What can hang from each mark
vada: gisepor
kapilad: zozugi
totig: zunu
dilezis: gisepor maza tefotig
zunu: nota
gisepor: dilezis tafi totig
maza: kapilad tafi
zozugi: kapilad

Known rows, with every way that one mark hangs from another
gisepor{tafi}: -11.1 -15.2  -4.4 -13.6  -1.5  16.1   3.1   9.9 -18.0  -8.8  -2.7   5.2  25.4 -16.4  -6.0  -4.4  -3.9  13.2  -8.0   9.3   6.4 -15.4
vada{gisepor}: -44.6  -9.6 -20.2   4.7   2.5   0.3  32.1  -5.2 -36.3 -10.8  13.5  18.3  50.3 -19.9 -35.2  28.1  19.8  -8.4  -5.3  11.3  15.0 -19.2
dilezis{maza{tafi} tefotig}: -12.2  20.9 -11.7 -10.7  24.3  20.7  33.3  19.9 -29.1  -8.1  50.1  -8.0 -27.6 -27.4  26.9 -26.0   7.4 -13.3  35.3 -12.1 -13.9  -1.8
vada{gisepor{dilezis{maza}}}: -10.3  -2.4 -17.4  22.2   3.3   4.3  19.3   9.3  -7.5  18.1  13.4   6.0  15.5 -13.9 -16.3  20.9  11.0  12.9  16.4   6.7   6.5   8.0
maza{kapilad{zozugi} tafi}:   3.0 -20.7  -0.4 -16.0   6.3 -52.3 -17.5  -6.3  -0.3 -46.6  -2.7  14.7   6.2   8.4  -2.4  -9.3  21.9 -38.1  39.1 -11.2 -11.4 -62.9
dilezis{gisepor}: -26.7 -10.5 -34.2   5.2  -5.8  -4.9  19.1   5.5 -10.4 -17.6  -6.4  26.8  23.2 -40.3   3.8 -10.3  -7.8  -2.4 -15.6   8.0  17.2 -13.3
totig{zunu}: -45.5  -8.2 -16.4 -49.4  -1.7  17.4  12.2   9.1 -15.3 -15.8  11.0   3.3  49.7 -24.1 -12.6  -9.7 -11.1 -38.8 -28.3  42.1   1.3  -5.7
maza{kapilad tafi}:  -4.2  -2.9 -16.3   5.3  11.5 -31.8 -22.0 -10.5  -7.3 -32.3   4.4  15.7  -7.5 -23.2  -9.5 -18.8  40.7 -26.6  40.2 -17.0 -20.6 -58.4
vada{gisepor{dilezis}}: -19.3  -9.1 -18.9   9.1  -0.8 -11.3   7.4   2.6  -7.3   9.5  -3.0   9.4  37.0  -2.6 -25.9  31.5   9.7  14.9  -1.3  19.4  20.0 -14.5
dilezis{gisepor{totig{zunu}} tefotig}:  -8.2  15.5   8.3 -26.6  -6.2   0.5  15.9 -12.7  -3.9 -20.8  -1.0  -2.2   4.2   4.6   2.1 -10.1 -27.6 -28.5 -33.7   2.5   7.7  13.6
vada{gisepor{dilezis totig}}:  -7.8  -2.5  -2.4  27.0  -6.3 -10.4  -2.7 -19.9  11.4  19.3 -15.9   1.9  19.5  20.3 -29.0  46.4  18.7   4.7  -8.9  11.6   4.8  -3.9
dilezis{gisepor{totig} maza{tafi} tefotig}:  22.5  32.0   4.7  17.1   1.5  -2.0  28.1  -8.9  -5.1  -5.4  16.3  -1.2 -60.3 -10.1  18.7 -21.8   3.9 -12.8  24.5 -50.0 -14.3   6.6
zozugi{kapilad}: -66.1  -1.2 -12.9 -35.7   9.3   8.7  -2.9  34.9 -18.4 -18.3   6.8  17.2  30.9 -41.0  33.5  -4.2  -0.5  -9.9 -28.1  17.8  16.5 -17.8
dilezis{gisepor{totig}}: -10.4  -2.7 -18.9  20.5 -11.3  -5.0   6.8 -17.0   8.2  -7.9 -12.6  15.6   3.6 -13.2   2.8  11.4   0.1 -11.5 -23.9   1.0   0.6  -9.0
vada{gisepor{dilezis{tefotig} tafi totig}}:  22.2   5.8  35.1   9.2 -11.0 -14.4  -3.6 -15.1  -1.2  14.5 -15.7 -14.6  -1.3  46.7 -25.8  29.6  -4.3  32.7  -3.4 -15.9   8.9   7.5
dilezis{tefotig}: -42.4  -4.4 -15.7 -27.0  23.1  17.3  19.0  12.7 -29.8 -16.0  34.3  -3.2  27.6 -17.4  25.8 -11.4 -16.9  -5.3 -13.4  28.0   6.9   1.0
gisepor{dilezis{maza{kapilad{zozugi}}} tafi}:  32.3 -20.3  16.3  -0.4  -6.3 -14.1 -29.5  13.1  26.7   3.3 -10.9  -1.7 -10.1  21.1  26.9 -15.7  -9.0  14.9  36.3  -9.3  -6.1  -4.1
totig{zunu{nota}}: -35.3 -12.7 -18.6 -36.1  14.4  11.9   1.5  24.2  -1.3  -6.1  -2.7  -2.1  23.8 -25.3 -27.4  -7.3  19.3 -39.4 -47.6  53.0  13.2  -2.9
gisepor{dilezis}: -15.4 -12.3 -33.4  -4.0   9.5  -0.3 -15.5  19.7  12.6  16.1   1.8   7.0  26.8  -9.1  15.2  11.3  -6.2  12.4  -9.3  43.1   7.2 -10.7
gisepor{dilezis{maza} tafi}:  23.5  -5.0   1.2   6.2  -4.9  22.7  -9.4  28.0  15.7  28.6  -3.0  -5.0 -17.8 -10.5  20.8  -8.3 -10.4  38.2  19.9   2.8  -6.1   9.1

Rows
 34.2 -11.6   3.7  20.0  -1.7   2.2 -34.0  13.9  19.8  11.9  -2.4  -0.5 -21.4  -1.0  25.0 -23.7   3.9  26.7  39.6 -15.0 -18.1   4.7 | gisepor{dilezis{maza{kapilad}} tafi}
  6.2  -2.2  31.9 -29.7 -21.8  12.2 -10.4 -14.4   7.1  -0.6 -24.1 -12.3  15.0  18.0 -27.6   8.7  -2.4 -23.4 -30.6   8.2 -11.1   0.5 | gisepor{tafi totig{zunu}}
 26.6   3.2  24.1  36.7 -15.4   4.4   1.1 -12.3   7.6  31.0 -12.3  -8.8 -14.5  24.4 -24.4  36.4  17.5  27.9  15.6 -23.4  -6.0  13.1 | vada{gisepor{dilezis{maza} tafi totig}}
 -1.6  10.1   2.6 -18.8   0.1  -5.2   8.4  -3.0   4.3 -14.6  -9.9  -5.2 -16.2   5.6 -11.6  -9.9  -3.3 -25.4 -48.0  10.4  14.2  19.8 | dilezis{gisepor{totig{zunu{nota}}} tefotig}
 40.1   9.4  28.7   9.6   0.8  24.6 -12.7   3.5  19.1  36.0   2.2 -26.3 -42.6  33.5  32.8   1.1 -18.0  30.5   6.4 -13.4 -13.0  35.4 | gisepor{dilezis{maza tefotig} tafi totig}
-21.2   4.2  -9.8  -1.7  13.9  -8.6  17.4   4.9 -18.3   3.3  12.9   2.7  31.2   8.0 -15.7  20.5  -8.5  20.2  -1.5  14.6  22.5   0.6 | vada{gisepor{dilezis{tefotig}}}
  8.0 -10.0   8.3   7.9 -12.4 -14.0  -0.2   3.5  -1.4   7.1 -18.0   9.9  25.4   9.0 -42.4  23.7   6.4  34.5   7.0  -1.2  23.1 -14.1 | vada{gisepor{dilezis tafi}}
  8.6  26.8 -15.9   2.9   8.6   0.0  40.9  12.3 -23.0 -18.9  28.9   6.3 -46.3 -33.6  18.8 -37.2  -5.2  -4.0  34.4 -40.1   0.0   0.3 | dilezis{gisepor maza{tafi} tefotig}
  1.2  -1.4 -13.0  10.8  29.6  10.5 -15.1   8.7   9.7   8.7  30.7 -10.9 -13.1  -2.5  50.7 -26.3 -11.5   7.0  33.7   2.8 -11.5  15.5 | gisepor{dilezis{maza{kapilad} tefotig}}
 -8.0   6.3  11.2  13.7   9.1 -12.7   5.9 -18.3   0.2  13.0   2.4  -7.1  11.0  32.6 -17.1  40.1   1.2   7.5 -10.4   3.8  11.1   5.5 | vada{gisepor{dilezis{tefotig} totig}}
  9.7  14.8   2.3  17.2 -14.0   2.5  -6.5 -25.0  19.7 -19.3  -3.9   6.5 -22.5 -13.2   9.1 -25.6   9.8 -44.5  13.8 -27.5 -28.6  16.2 | dilezis{gisepor{totig{zunu}} maza{kapilad}}
 -2.1  14.6  -3.5   6.0  27.2   0.8  10.6   2.1 -23.0 -23.8  47.9  -8.3 -38.7 -19.8  30.0 -43.6  21.2 -20.6  60.2 -36.8 -26.6 -11.8 | dilezis{maza{kapilad tafi} tefotig}
 23.4  -3.2  16.5  31.5 -11.6  -9.6  -9.6  -5.4   2.7   6.1  -6.0   5.1  -2.0   7.6 -21.8   1.3  21.0  30.4  44.6 -29.8  -3.2  -1.8 | vada{gisepor{dilezis{maza{kapilad}} tafi}}
-25.9   1.1 -10.0   2.1  32.4  27.4   8.4  -1.1 -28.2 -18.8  53.6  -7.5  -2.3 -18.7  49.8 -39.2   0.1 -14.9  29.9 -13.0 -17.8  11.7 | dilezis{maza{kapilad} tefotig}
 31.8   0.5  29.0  -6.8  -3.0   3.9 -29.6  -3.0  20.9  23.0 -13.0 -20.4 -16.8  43.9  19.5  12.4 -25.7  33.5 -13.3   2.4   0.1  14.9 | gisepor{dilezis{tefotig} tafi totig}
 19.8   9.8  16.9   0.3 -12.3  -2.8   9.7 -16.3  -5.2 -14.4 -12.0   1.1 -18.7  13.3   7.9  -7.8 -21.8  16.0 -15.8 -26.4   6.0   8.1 | dilezis{gisepor{tafi totig} tefotig}
  5.0   4.2   4.2 -14.8  -4.8  -2.6  20.2  12.0 -23.0 -25.6  -3.1   8.8  -0.6 -13.3   8.6 -28.7 -31.5  25.4  -6.8 -19.3  19.2   2.3 | dilezis{gisepor{tafi} tefotig}
 31.0  -5.9  12.3   9.8 -13.3  -2.2 -37.8  -4.9  32.4  32.2 -32.1 -10.8  -9.0  26.1   4.0  21.6  -3.9  26.7 -13.8   6.3  -6.9   1.3 | gisepor{dilezis tafi totig}
  3.4   0.1   4.3   6.5  -6.8 -15.0  -9.4  -6.7  25.2  22.3 -28.6  -6.0   6.6  26.8 -57.4  42.4  31.5 -18.7 -39.0  30.2  15.3   1.6 | vada{gisepor{dilezis totig{zunu{nota}}}}
 -2.4   9.2   8.7 -34.9   4.8  10.3 -16.5   0.2  23.1  17.7  -1.5 -22.8   5.1  35.8  10.9   9.1 -29.1 -16.1 -30.8  37.0  -1.1  21.6 | gisepor{dilezis{tefotig} totig{zunu}}
 -5.9   6.3 -17.5  29.0  -6.5  17.9  21.1  -6.3   6.9   5.1   2.2   7.8 -21.3 -26.3  20.3  -1.8   6.3 -16.2  -0.6 -13.3 -15.2  17.0 | dilezis{gisepor{totig} maza}
 41.1  -7.8  25.6 -10.8 -14.5  -6.3 -45.7   8.6  47.0  31.9 -48.9 -21.4 -27.1  35.2 -30.9  14.3  10.0  -1.9 -42.4  27.7   2.5  10.0 | gisepor{dilezis tafi totig{zunu{nota}}}
 19.3  -0.8   5.8  13.8 -22.2  -9.1  -1.4 -18.0   9.4  -4.5 -34.2  12.6 -12.0  -2.7 -12.4   0.5  -4.7  10.2 -13.6 -22.3  -0.7  -8.0 | dilezis{gisepor{tafi totig}}
 31.7   2.1  19.2   9.8  10.6   6.1 -25.9  16.6   9.2   5.9  15.3 -13.1 -26.0  16.3  39.8 -36.6 -15.9  32.1  39.1 -21.4 -11.4  17.4 | gisepor{dilezis{maza{kapilad} tefotig} tafi}
-29.0  -1.3   6.2  -8.7 -11.8   5.4  19.2 -30.7 -15.2  -8.0  -7.4   0.7  37.2  10.9 -53.6  32.8  14.6 -35.3 -26.6  13.2  -2.7  -4.8 | vada{gisepor{totig{zunu}}}
